Each row comes from the steps of one walk. Every step used is in the known rows, and no mark comes twice. Write the walk behind each row, first mark first.
In the rows, zero is written as 128.
Known rows
D -> R -> Q: [120 130 136 126 137 121 109 103 118 151 144 135 145 104 139  97 146 129
 121  59  96 103 140 131 134 138 144 145 128 130 129 117 116  96 105]
H -> Q -> R -> C: [145 129 120 123 144 122 108 110 124 121 168 142 158 153 161  76 138 132
 113 119 117 109 168 123 120 152 161 124 111 131 115 145 123 115 123]
D -> R -> Q -> H -> J -> W: [130 132 136 126 142 147 103 125 101 154 139 110 102 115 110 145 120 129
 118  23 109 117 146 134 117 122 193 163 126 149 126 104 105 186 103]
C -> R -> A -> H: [ 98 107 133 123 125 124 147 137 115 168 159 140 156 138 156 112 115 130
 128  88 132 114  98 112 156 152 157 138 133 126 119 121 139 186 134]
A -> H: [120 119 134 133 125 134 132 143 121 141 136 127 132 106 138 133 120 122
 117 128 107 136 114 129 118 136 130 140 125 136 114 126 127 160 123]
A -> R: [130 116 137 132 133 128 122 141 131 130 119 127 121 140 116 155 140 134
 128 135 119 140 134 128 126 138 127 130 126 127 127 121 116 110 156]
Q -> R -> C: [144 130 115 126 141 126 110 119 128 126 153 123 144 128 148 102 126 139
 128  73 106 117 162 136 136 141 154 128 127 126 123 132 123 142 141]
Q -> R -> Y: [139 124 115 118 126 138 133 127 122 136 151 136 148  93 126 111 138 141
 134  85 102 121 141 134 144 141 167 119 122 125 128 113 116 112 150]
H -> J -> W: [138 139 140 126 146 145 129 141 114 121 116  98  99 142  96 174 110 130
 108  80 133 144 143 122 105 105 159 148 132 146 125 112 122 200 134]
Y -> R -> A -> H: [102 103 123 123 116 121 151 149 116 158 148 130 159 126 149 144 123 138
 131  74 131 141  87 110 162 140 149 151 142 116 118 119 136 124 145]
Y -> R -> D: [112 126 117 130 123 123 113 129 115 153 114 102 187 133 143 148 125 138
 154 102 150 142 127 117 158 129 111 127 125 117 137 126 133  57 126]
C -> R -> Q -> H -> J: [107 110 141 126 136 122 125 131 111 166 145 135 135 158 134 132 109 131
 146  57 157 106 140 125 137 140 172 127 112 159 132 121 112 211  95]
W -> J -> H -> Q -> R -> C: [156 145 133 125 157 126 122 105 119 118 151  94 151 134 151  91 135 118
  95  83  92 110 160 128  99 171 155 140 139 139 110 132 127 171 128]
Q -> H -> F: [134 133 128 130 138 157 141 134 125 132 127 139  90 126 129 145 114 134
 133 143 149 124 135 138 136 137 155 121 119 119 124 138 119 146 135]
F -> H -> A -> R: [131 100 125 128 135 122 143 142 140 131 118 148 128 178 130 188 140 139
 121 139 139 142 143 104 133 122 137 145 126 127 126 132 118  79 175]
W -> J -> H -> Q -> R: [146 143 144 127 146 132 142 108 116 126 142  98 139 133 128  94 148 117
  94  83  85 107 149 121  96 166 159 146 135 145 111 128 125 104 129]
J -> H: [130 134 130 128 127 116 148 127 128 132 115 107 133 117 128 127 131 119
 118 124 103 126 120 135 121 142 112 138 144 132 120 125 129 171 134]
A -> H -> Q: [121 118 138 129 129 130 130 132 118 136 153 145 148 133 151 111 132 115
 105 170 121 128 119 117 101 152 134 135 109 140 108 138 127 130 110]
C -> R -> A -> H -> Q: [100 106 137 122 128 119 145 128 111 164 176 157 172 162 168  87 124 124
 113 129 140 106 106 101 139 166 166 134 116 128 113 136 137 148 121]
F -> H -> Q: [132 120 120 124 135 126 138 109 127 132 137 157 148 154 138 109 134 126
 106 176 155 126 148 105 114 129 120 135 110 126 118 147 134  97 118]
Y -> R: [123 118 120 126 123 112 132 151 127 135 116 116 160 126 125 132 131 134
 136  96 149 141 120 128 152 135 127 131 127 116 135 116 125  82 128]
A -> R -> Q -> H -> F: [115 116 152 135 154 148 135 128 122 155 130 144  94 153 135 174 135 145
 123 108 135 120 143 136 128 148 150 123 117 127 121 126 107 124 144]
F -> H -> A: [130 112 116 124 131 124 149 124 136 126 124 145 134 164 141 158 126 134
 122 139 155 133 137 105 136 113 138 141 127 128 128 141 128  99 148]
C -> R -> X: [114 124 144 130 127 120 134 132 123 148 155 121 182 107 122  95 130 122
 138 118 156 121 122 116 163 133 144 114 119 128 147  94 128 104 105]
W -> J -> H: [138 143 142 131 143 132 142 126 122 125 112  80 120 111 117 141 128 114
 108  89  96 129 120 132 109 145 118 145 155 138 121 113 132 189 127]
D -> R -> C: [148 136 112 124 135 123  92 123 124 122 148 126 143  98 142  91 126 125
 128  94 101 120 146 140 146 139 140 136 131 117 128 118 120 175 123]
A -> R -> C: [137 114 125 130 143 123 103 143 134 122 126 125 131 145 140 152 128 134
 130 127 120 141 144 134 132 142 122 125 129 122 125 125 119 187 153]
J -> H -> Q: [132 133 135 126 133 114 145 120 124 129 129 124 147 144 141  99 141 110
 105 166 119 117 125 125 104 155 123 134 127 134 113 136 129 142 121]
Q -> H -> A -> R: [129  97 127 130 118 133 124 159 134 131 127 139 108 173 136 177 135 133
 146 143 125 134 123 124 135 142 171 133 120 133 129 130 108  95 164]
R -> Q -> H: [110 113 130 131 126 131 117 114 120 157 136 139 127 133 152 131 128 130
 136 100 129 112 121 134 121 137 145 130 121 137 127 131 121 144 103]
R -> A -> H -> J: [111 118 143 123 127 144 159 133 110 142 164 139 106 143 131 166 109 134
 126  80 129 139 106 101 130 120 167 156 139 148 109 129 133 238 147]
Y -> R -> A: [111 111 117 120 116 115 149 138 124 148 137 131 155 144 141 138 131 146
 141  74 155 133  99 109 170 131 147 141 143 109 134 119 136  90 151]

Which walk is each row?
[131 130 146 129 143 150 131 155 107 135 126  97 100 120 107 181 104 124
 101  81 114 153 129 123  98 115 156 162 128 158 111 111 121 222 126] => A -> H -> J -> W
[146 123 107 121 148 122 118 100 126 129 162 157 163 152 157  87 130 135
 105 117 131 117 179 113 120 139 148 134 112 125 112 150 128 118 132] => F -> H -> Q -> R -> C
[126 130 122 118 120 132 132 109 117 143 161 146 129 119 133 100 138 135
 134  76 108 110 116 114 162 130 165 150 143 109 128 120 128 118 147] => D -> R -> A
[135 155 140 131 147 143 124  86 104 143 134  86 165 144 145 110 143 123
 111  89  87 109 155 111 104 160 142 141 134 146 113 138 131  67 124] => W -> J -> H -> Q -> R -> D
[124 117 118 118 128 117 129 145 122 149 137 135 178 102 129 106 121 132
 140 122 137 121 123 133 159 154 147 104 117 121 140 105 122 166 128] => C -> R -> Y
[121 142 122 130 130 144 112  98 113 149 139 115 161 134 143 118 134 142
 143  83 105 115 156 118 140 127 140 128 122 130 126 138 128  46 138] => Q -> R -> D
[139 134 126 124 149 146 139 131 117 129 110 112 103 141  90 180 105 135
 101  81 150 152 153 111 108  94 143 161 131 142 123 120 126 200 135] => F -> H -> J -> W
[116 105 150 131 139 139 120 138 116 151 130 135  97 160 120 183 130 137
 138  73 130 132 142 123 113 133 161 138 117 160 124 120 103 184 134] => A -> R -> Q -> H -> J
[137 104 130 120 128 117 154 155 134 129 115 118 146 137 133 179 147 130
 130 145  96 143 111 128 138 156 147 127 138 127 125 109 108 143 184] => J -> H -> A -> R -> Y
[116 119 141 127 133 137 127 124 113 147 140 134 106 149 134 159 116 131
 139  71 142 121 134 125 116 123 162 137 120 163 125 129 113 197 106] => R -> Q -> H -> J
[104  98 134 127 130 110 126 131 124 166 146 141 161 179 173 130 127 129
 143  84 155  92 125 123 148 156 178 123 113 142 137 130 116 116 104] => C -> R -> Q -> H -> A
[123 116 115 116 131 131 159  89 120 148 171 171 149 170 150  92 143 146
 110  95 141 106 151  88 136 131 168 150 124 119 113 154 136  56 153] => F -> H -> Q -> R -> A
[119 124 141 128 145 148 118 127 106 150 127 108  97 144 121 177 110 133
 118  48 136 127 139 129  99 116 174 148 124 156 123 115 115 212 104] => R -> Q -> H -> J -> W
[137 130 128 127 130 157 124 151 110 133 121 102  85 137 101 171 101 129
 127  84 135 141 134 131 109 115 178 148 123 149 125 117 116 218 126] => Q -> H -> J -> W
[106 100 122 129 120 115 118 139 118 166 130 127 158 130 150 134 131 138
 146  67 144 123 115 134 146 145 144 135 121 128 134 122 116  89 105] => Y -> R -> Q -> H
[134 124 128 126 121 146 131 143 116 129 140 130  95 139 112 154 107 128
 145 110 140 135 134 125 127 122 166 136 119 152 126 131 114 214 126] => Q -> H -> J
[124 128 143 121 139 156 154 130 100 153 162 111 101 140 120 158 114 144
 104   4  97 130 130 106 119 117 208 173 141 150 104 115 127 177 161] => Q -> R -> A -> H -> J -> W
[139 134 136 124 132 119 149 113 122 135 145 126 152 141 139  76 152 118
 104 116  89 105 149 123 109 163 152 135 122 139 111 138 121  85 134] => J -> H -> Q -> R
[137 146 144 129 154 135 172 124 128 127 115 114 109 120 122 144 127 124
 107 132 126 126 136 135 125 141 122 124 142 122 117 125 125 167 146] => J -> H -> F
[142 112 131 127 143 106 133 149 139 116 117 109 140 170 155 172 136 126
 122 130 106 138 132 129 127 154 133 134 145 128 119 125 116 190 173] => J -> H -> A -> R -> C
[106 131 126 130 133 123 110 116 114 159 128 115 186 149 148 118 117 131
 151 119 146 114 140 118 157 139 119 115 118 127 137 128 134 109 115] => C -> R -> D
[131 114 127 119 128 140 133 130 111 145 173 152 170  99 150  91 140 130
 109 125  90 121 133 123 118 165 175 128 103 140 108 122 115 109 134] => A -> H -> Q -> R -> Y
[116 122 127 122 115 138 136 124 112 155 166 143 130  99 141 104 131 130
 122  75  88 119 102 117 153 141 164 163 142 119 113 118 128 154 144] => D -> R -> A -> H
[106 113 132 125 120 138 150 127 116 153 158 138 128 130 154 138 122 134
 122 102 113 130  94 112 140 135 147 150 141 125 111 131 138 177 144] => R -> A -> H
[143 130 113 116 123 135 115 128 119 134 144 136 154  63 118 101 136 129
 133 113  98 125 129 140 156 142 155 130 126 114 133 100 112 133 140] => D -> R -> Y
[107 117 128 119 129 116 144 122 122 156 157 142 152 156 144 104 122 136
 137  86 149 106 112 111 164 140 157 126 135 115 134 122 136 152 139] => C -> R -> A
[113 116 129 124 120 142 151 120 114 158 173 141 132 125 152 114 130 142
 122  49  90 114 119 111 141 139 179 153 136 130 108 130 132 121 160] => Q -> R -> A -> H
[127 125 146 129 133 141 141 148 114 131 141 124 110 121 117 160 108 122
 118 103 121 146 124 118 111 123 148 147 123 160 111 123 121 222 124] => A -> H -> J
[145 157 152 132 165 149 167 122 123 119 109  86  94 114 113 159 123 124
  97  97 121 127 134 134 115 148 131 135 154 127 118 116 130 190 143] => W -> J -> H -> F
[122 117 164 133 157 117 146 128 127 139 110  90 125 167 144 196 154 127
 103  59  94 123 126 118 103 155 140 151 154 149 122 111 115 125 149] => W -> J -> H -> A -> R -> Q
[108 124 145 129 155 133 137 119 118 169 141 143 133 146 150 123 117 137
 131  90 164  95 142 137 147 157 161 109 112 126 131 124 116 152 107] => C -> R -> Q -> H -> F
[144 127 124 115 132 124 150 116 118 136 149 133 170 110 140  83 153 126
 111 125  88 113 140 129 117 168 163 123 120 131 114 123 118 110 145] => J -> H -> Q -> R -> Y
